Known rows, with every way that one mark hangs from another
[J311 [J85 [J263 J383] J277 J653] J199]: -1.861	1.134	-0.846	1.818	0.845	3.239	0.333	-1.465	-4.564	2.776	0.704	-3.491	0.075	0.758	0.128	0.009	0.603	0.218	-0.046	-0.784	0.897	-2.880
[J383 J744]: 2.009	-0.419	1.449	-0.742	2.145	-0.985	0.540	1.562	-0.071	0.669	2.851	1.141	-0.437	0.278	0.553	0.981	-0.563	0.105	0.290	0.676	1.915	2.455
[J383 J263 J277 [J744 J199]]: -1.836	-0.410	2.265	-2.495	3.851	0.203	-0.087	-0.522	-0.354	-3.794	4.664	2.251	2.348	2.837	-1.642	-1.084	-1.690	0.902	-1.502	0.056	1.059	1.085
[J744 [J383 J263]]: 0.218	1.730	1.346	-1.102	0.577	-2.890	0.192	1.988	-1.875	-1.022	-0.334	-0.414	0.634	-0.397	0.002	0.137	-1.644	-0.739	0.060	-0.089	0.367	2.908
[J744 [J85 J277 J653] [J383 [J263 [J199 J311]]]]: -1.038	0.713	-0.058	1.081	-0.722	-0.980	0.767	0.784	0.829	-0.484	-5.150	-2.572	0.559	1.786	-0.456	-0.789	-2.412	-1.703	-0.325	-0.374	1.799	-0.627
[J277 [J383 J744]]: 0.608	2.099	2.199	-2.397	0.675	-0.844	0.352	1.275	0.611	0.931	1.609	0.807	-0.733	-1.477	0.089	0.268	0.747	0.984	2.052	0.154	2.948	2.723
[J263 [J199 [J744 [J85 J653]]] [J383 J277]]: 0.334	-2.015	-2.639	0.121	-1.704	1.606	-1.139	-1.224	-1.630	-0.104	-2.185	1.304	0.439	0.009	2.219	-0.157	1.171	0.180	-2.292	0.851	-4.246	-1.301
[J85 [J263 [J199 J744] [J383 J277]] J653]: -1.398	0.304	-0.738	0.149	-1.377	2.245	-0.430	-0.209	-0.378	-2.093	-2.259	-0.530	-0.024	0.050	1.073	0.362	0.726	0.519	-0.808	-0.717	-2.025	-1.828
[J744 [J383 J263 J277]]: -1.016	2.214	1.038	-1.190	1.143	-2.362	-0.118	0.231	-3.430	-2.513	-0.173	0.570	1.257	-0.810	-0.532	-0.996	-2.033	-0.696	-0.005	-0.351	-0.800	2.076
[J277 [J383 [J744 [J85 J653]]]]: -0.424	2.591	1.796	-2.401	0.060	-0.275	0.635	0.563	1.021	0.802	-0.358	0.443	-0.871	-0.381	0.091	-0.105	0.427	0.929	2.599	0.000	4.008	2.166
[J263 [J199 [J311 [J383 J277 [J744 J85]]]]]: 1.524	-1.280	-1.975	1.716	-0.984	-1.742	0.235	1.118	1.179	0.272	0.841	1.899	-0.846	-0.553	1.363	0.458	-0.988	-1.291	-1.561	0.419	-2.534	-2.243
[J277 J383]: 0.139	2.473	1.149	-1.965	-1.371	-0.874	0.220	0.315	0.134	0.793	1.319	0.578	-0.786	-3.055	0.377	0.146	0.887	0.608	2.174	-0.271	1.251	2.354
[J744 J199]: 0.770	-0.611	-0.560	-0.649	-2.204	-0.427	-0.170	0.021	1.527	-0.528	3.669	-0.657	0.710	-0.280	0.546	-0.761	0.225	0.216	-0.511	1.008	-2.008	1.764
[J277 [J383 [J263 [J199 J311]] [J744 J85]]]: -1.049	0.675	1.960	-2.182	1.384	-0.540	0.594	1.681	2.420	0.525	0.539	1.358	-0.190	0.781	-0.348	0.482	0.300	0.223	-0.046	-0.476	3.901	0.638
[J199 [J311 [J85 J263 J653] J383]]: 0.962	0.114	-1.519	1.875	-1.169	-1.630	0.407	-0.267	-1.251	-0.072	-0.402	0.796	-1.250	-0.702	-0.781	1.128	-0.887	0.100	1.717	-0.880	-1.022	-3.150
[J199 J311 [J744 [J85 J653] [J383 J263 J277]]]: 0.887	-3.113	-2.122	1.594	0.515	-2.774	0.060	-0.514	-1.907	-2.140	-4.334	0.968	0.970	0.864	-1.891	-0.611	-0.788	0.094	-0.381	-0.659	-2.440	-1.798
[J744 J85 J199]: -0.689	-0.784	-0.737	-0.278	-2.329	0.337	-0.012	-1.175	3.954	0.541	1.582	-1.123	0.609	0.790	0.107	-1.335	0.587	-0.472	-0.400	0.653	-0.314	1.024
[J85 [J263 [J383 J744]] J277]: 0.657	-0.918	3.206	1.736	2.001	2.850	-0.585	0.670	4.347	1.347	0.675	-2.518	-0.390	-1.526	-2.164	1.128	1.202	-0.646	-0.471	-0.411	2.104	-0.442
[J85 J653]: 0.327	1.795	-1.124	-0.606	-2.349	-0.349	1.012	-0.294	-3.066	-1.332	-0.171	0.432	-0.748	-0.298	1.653	0.566	-1.760	0.509	1.981	0.066	0.031	1.258
[J311 [J199 [J744 J85]]]: 0.690	-1.405	-1.783	1.482	0.809	-1.085	0.381	0.461	-2.079	2.131	2.615	-0.713	0.185	-0.436	0.775	0.031	0.759	0.053	-1.018	0.112	-1.765	0.126
[J744 [J383 [J263 [J199 [J311 [J85 J653]]]] J277]]: -1.246	1.482	-0.664	-0.586	0.357	-2.005	0.098	0.007	-4.682	-2.335	-1.707	0.507	1.260	0.575	0.423	-1.063	-2.190	-0.809	-0.856	-0.444	-1.526	-0.159
[J277 [J383 J263 [J744 J85]]]: -1.356	1.862	3.137	-3.087	1.871	-0.447	0.520	1.111	1.947	0.307	1.030	1.039	-0.030	0.417	-0.952	0.411	0.237	0.799	1.363	-0.634	5.058	2.308
[J85 J263 J277 J653]: -0.618	0.972	1.729	1.754	-0.487	2.047	0.742	-0.234	2.597	-1.043	-0.871	-3.508	-0.194	-1.221	-1.377	0.472	-0.855	-0.359	1.396	-1.472	2.026	-0.965
[J263 J383]: 1.235	0.125	-0.628	-0.399	-1.524	1.051	-0.761	-0.208	-1.990	1.161	0.536	1.463	-1.169	-1.684	1.106	1.199	0.754	0.121	0.049	1.175	-1.284	1.316
[J277 [J383 J263 [J744 [J85 J653] [J199 J311]]]]: -1.676	1.336	1.985	-2.816	0.587	-0.165	0.548	0.855	2.192	-0.813	0.362	0.678	0.157	1.854	-1.319	-0.356	0.029	1.286	1.131	-0.162	4.101	0.995

Rows
2.248	-1.491	-1.947	1.836	-1.090	-1.221	0.461	1.211	-0.230	1.101	0.229	0.254	-0.571	0.298	1.616	0.911	-1.139	-0.709	-1.029	0.336	-1.784	-2.622
[J263 [J199 [J311 [J85 J277 J653] [J383 J744]]]]
1.171	-2.134	-2.251	0.974	0.067	1.387	-0.845	0.125	-2.155	0.232	-0.057	3.348	-0.922	0.267	1.482	0.395	0.379	-0.638	-3.037	1.599	-3.168	-2.507
[J263 [J199 J311] [J383 J277 J744]]
1.446	-2.020	-1.421	0.593	-0.687	-1.858	-0.237	0.903	0.509	0.459	-1.013	-0.547	1.114	-0.534	1.984	-0.485	0.455	-0.971	-2.203	0.101	-3.261	0.422
[J263 [J199 [J744 J85 [J383 J277]]]]
0.018	-0.378	-1.145	-0.779	0.124	2.137	-0.931	-1.905	-3.706	-0.772	0.176	2.080	-0.011	1.382	0.008	-0.624	0.248	1.161	-0.287	1.560	-1.460	-0.770
[J263 [J383 J277 [J744 [J199 [J311 [J85 J653]]]]]]
0.546	0.300	0.240	-0.950	1.116	1.572	-0.931	-1.034	-3.056	-0.224	0.961	2.703	-0.563	-0.493	0.289	0.219	0.224	0.545	-0.120	1.318	-0.722	0.924
[J263 [J383 J277 J744]]
0.129	-1.438	2.431	0.286	1.984	1.137	0.171	0.664	5.948	0.843	1.890	-2.144	0.606	1.794	-1.545	-0.528	0.551	-0.363	-0.593	0.339	3.085	0.790
[J383 [J744 [J85 J263 J277] J199]]
-1.745	1.495	-0.660	-0.457	-1.712	-1.023	-0.572	-1.534	1.093	-1.312	-1.532	-1.846	1.574	0.584	-0.559	-3.546	-0.420	-0.965	-0.150	0.843	-1.768	1.281
[J744 J85 J199 [J383 J277]]
-1.403	0.129	0.714	0.508	-0.486	1.634	-0.120	-0.867	3.558	1.554	-0.796	-0.405	-0.958	-0.929	-0.415	0.620	1.379	-1.172	0.118	-0.739	1.759	0.003
[J744 [J85 [J263 J383]]]
1.809	-3.445	-1.362	2.936	0.381	-2.647	-0.472	-0.420	2.837	-0.944	-1.241	1.250	-0.079	-1.584	-2.627	0.334	0.532	0.133	0.285	-1.065	-3.302	-3.179
[J199 [J311 [J383 J277]] [J744 [J85 J263]]]
-1.210	1.898	1.169	-0.555	-0.183	2.286	0.135	0.645	0.040	-1.201	-1.557	-0.519	-1.225	0.754	0.101	1.135	0.150	0.738	1.111	-0.340	1.992	-0.095
[J85 [J263 [J383 J744]] J653]
-1.183	2.115	-0.207	0.107	-0.328	-1.621	-0.082	-1.370	-1.178	-0.336	-2.828	-0.314	0.356	-1.041	-0.150	-1.995	-0.996	-1.638	0.825	-0.078	-0.290	1.415
[J744 J85 [J383 J277]]
1.838	-2.869	-1.980	0.825	-2.042	1.463	-0.860	0.430	0.642	1.639	-2.476	-0.604	0.064	0.197	2.180	0.828	1.430	-0.047	-2.280	1.107	-2.849	-0.817
[J263 [J199 [J744 [J85 J277 J653]]] J383]
-1.613	0.458	0.103	-1.261	1.154	1.034	0.179	-2.176	-0.063	-2.320	1.166	1.033	1.078	2.476	-0.436	-2.254	-1.136	0.646	0.364	0.682	0.704	0.345
[J383 J277 [J744 [J85 J653] J199]]
-2.368	2.485	0.189	-0.287	-1.231	2.664	-0.127	-1.254	-1.407	-2.361	-1.616	0.040	-0.826	-0.670	-0.060	0.283	-0.030	0.518	1.187	-0.809	-0.015	-0.959
[J85 [J263 [J383 J277]] J653]
-1.395	-0.306	0.208	0.712	-0.960	1.716	-0.121	-0.268	4.113	1.784	-0.925	-0.574	-0.870	-0.569	0.584	0.603	1.514	-1.590	-1.081	-0.618	0.985	-0.627
[J744 [J85 [J263 J199 J383]]]
1.478	-0.730	-1.004	2.127	-0.391	-1.968	0.103	-0.043	-0.146	0.811	0.872	1.006	-1.122	-1.513	-1.114	1.256	-0.199	-0.384	0.975	-0.863	-1.322	-2.842
[J199 [J311 [J85 J263] J383]]
0.980	-0.125	0.403	-0.234	0.146	2.100	-0.368	-0.116	-0.421	1.454	-1.306	0.468	-1.067	0.791	0.260	0.844	0.200	0.337	0.427	1.382	1.734	0.823
[J263 [J383 [J744 [J85 J277 J653]]]]
2.038	-1.964	0.179	-0.096	1.064	-0.872	0.262	1.388	1.361	-0.056	3.145	0.778	-0.014	1.493	-0.331	0.001	-0.211	0.362	-0.733	1.320	0.241	0.889
[J383 [J744 [J199 J311]]]
1.698	-2.433	-0.993	0.236	-0.562	-1.254	0.260	-0.467	0.351	0.056	-1.330	-0.358	0.638	0.007	0.333	0.432	0.483	0.767	0.664	-0.392	-0.977	1.125
[J199 [J744 [J85 J653]]]
1.285	-2.795	1.374	0.984	0.879	-0.359	-0.224	-0.171	4.443	1.188	-0.758	-2.134	0.961	-1.644	-1.650	0.290	2.020	0.213	0.271	-1.210	0.370	0.496
[J199 [J744 [J85 J263 [J277 J383]]]]
0.386	0.581	-0.247	1.460	1.831	-1.879	-0.296	0.953	-1.940	2.241	3.082	-2.352	0.610	-0.383	-0.215	0.555	0.893	1.201	0.617	-1.082	-1.781	-1.888
[J311 [J85 J263] [J199 J744] J383]
-2.449	1.908	-1.566	0.579	0.347	2.418	0.381	-1.156	-5.984	2.223	1.019	-1.847	-0.351	1.200	1.276	0.192	0.810	0.559	0.034	-0.685	0.436	-2.125
[J311 [J85 [J263 J383] J653] J199]
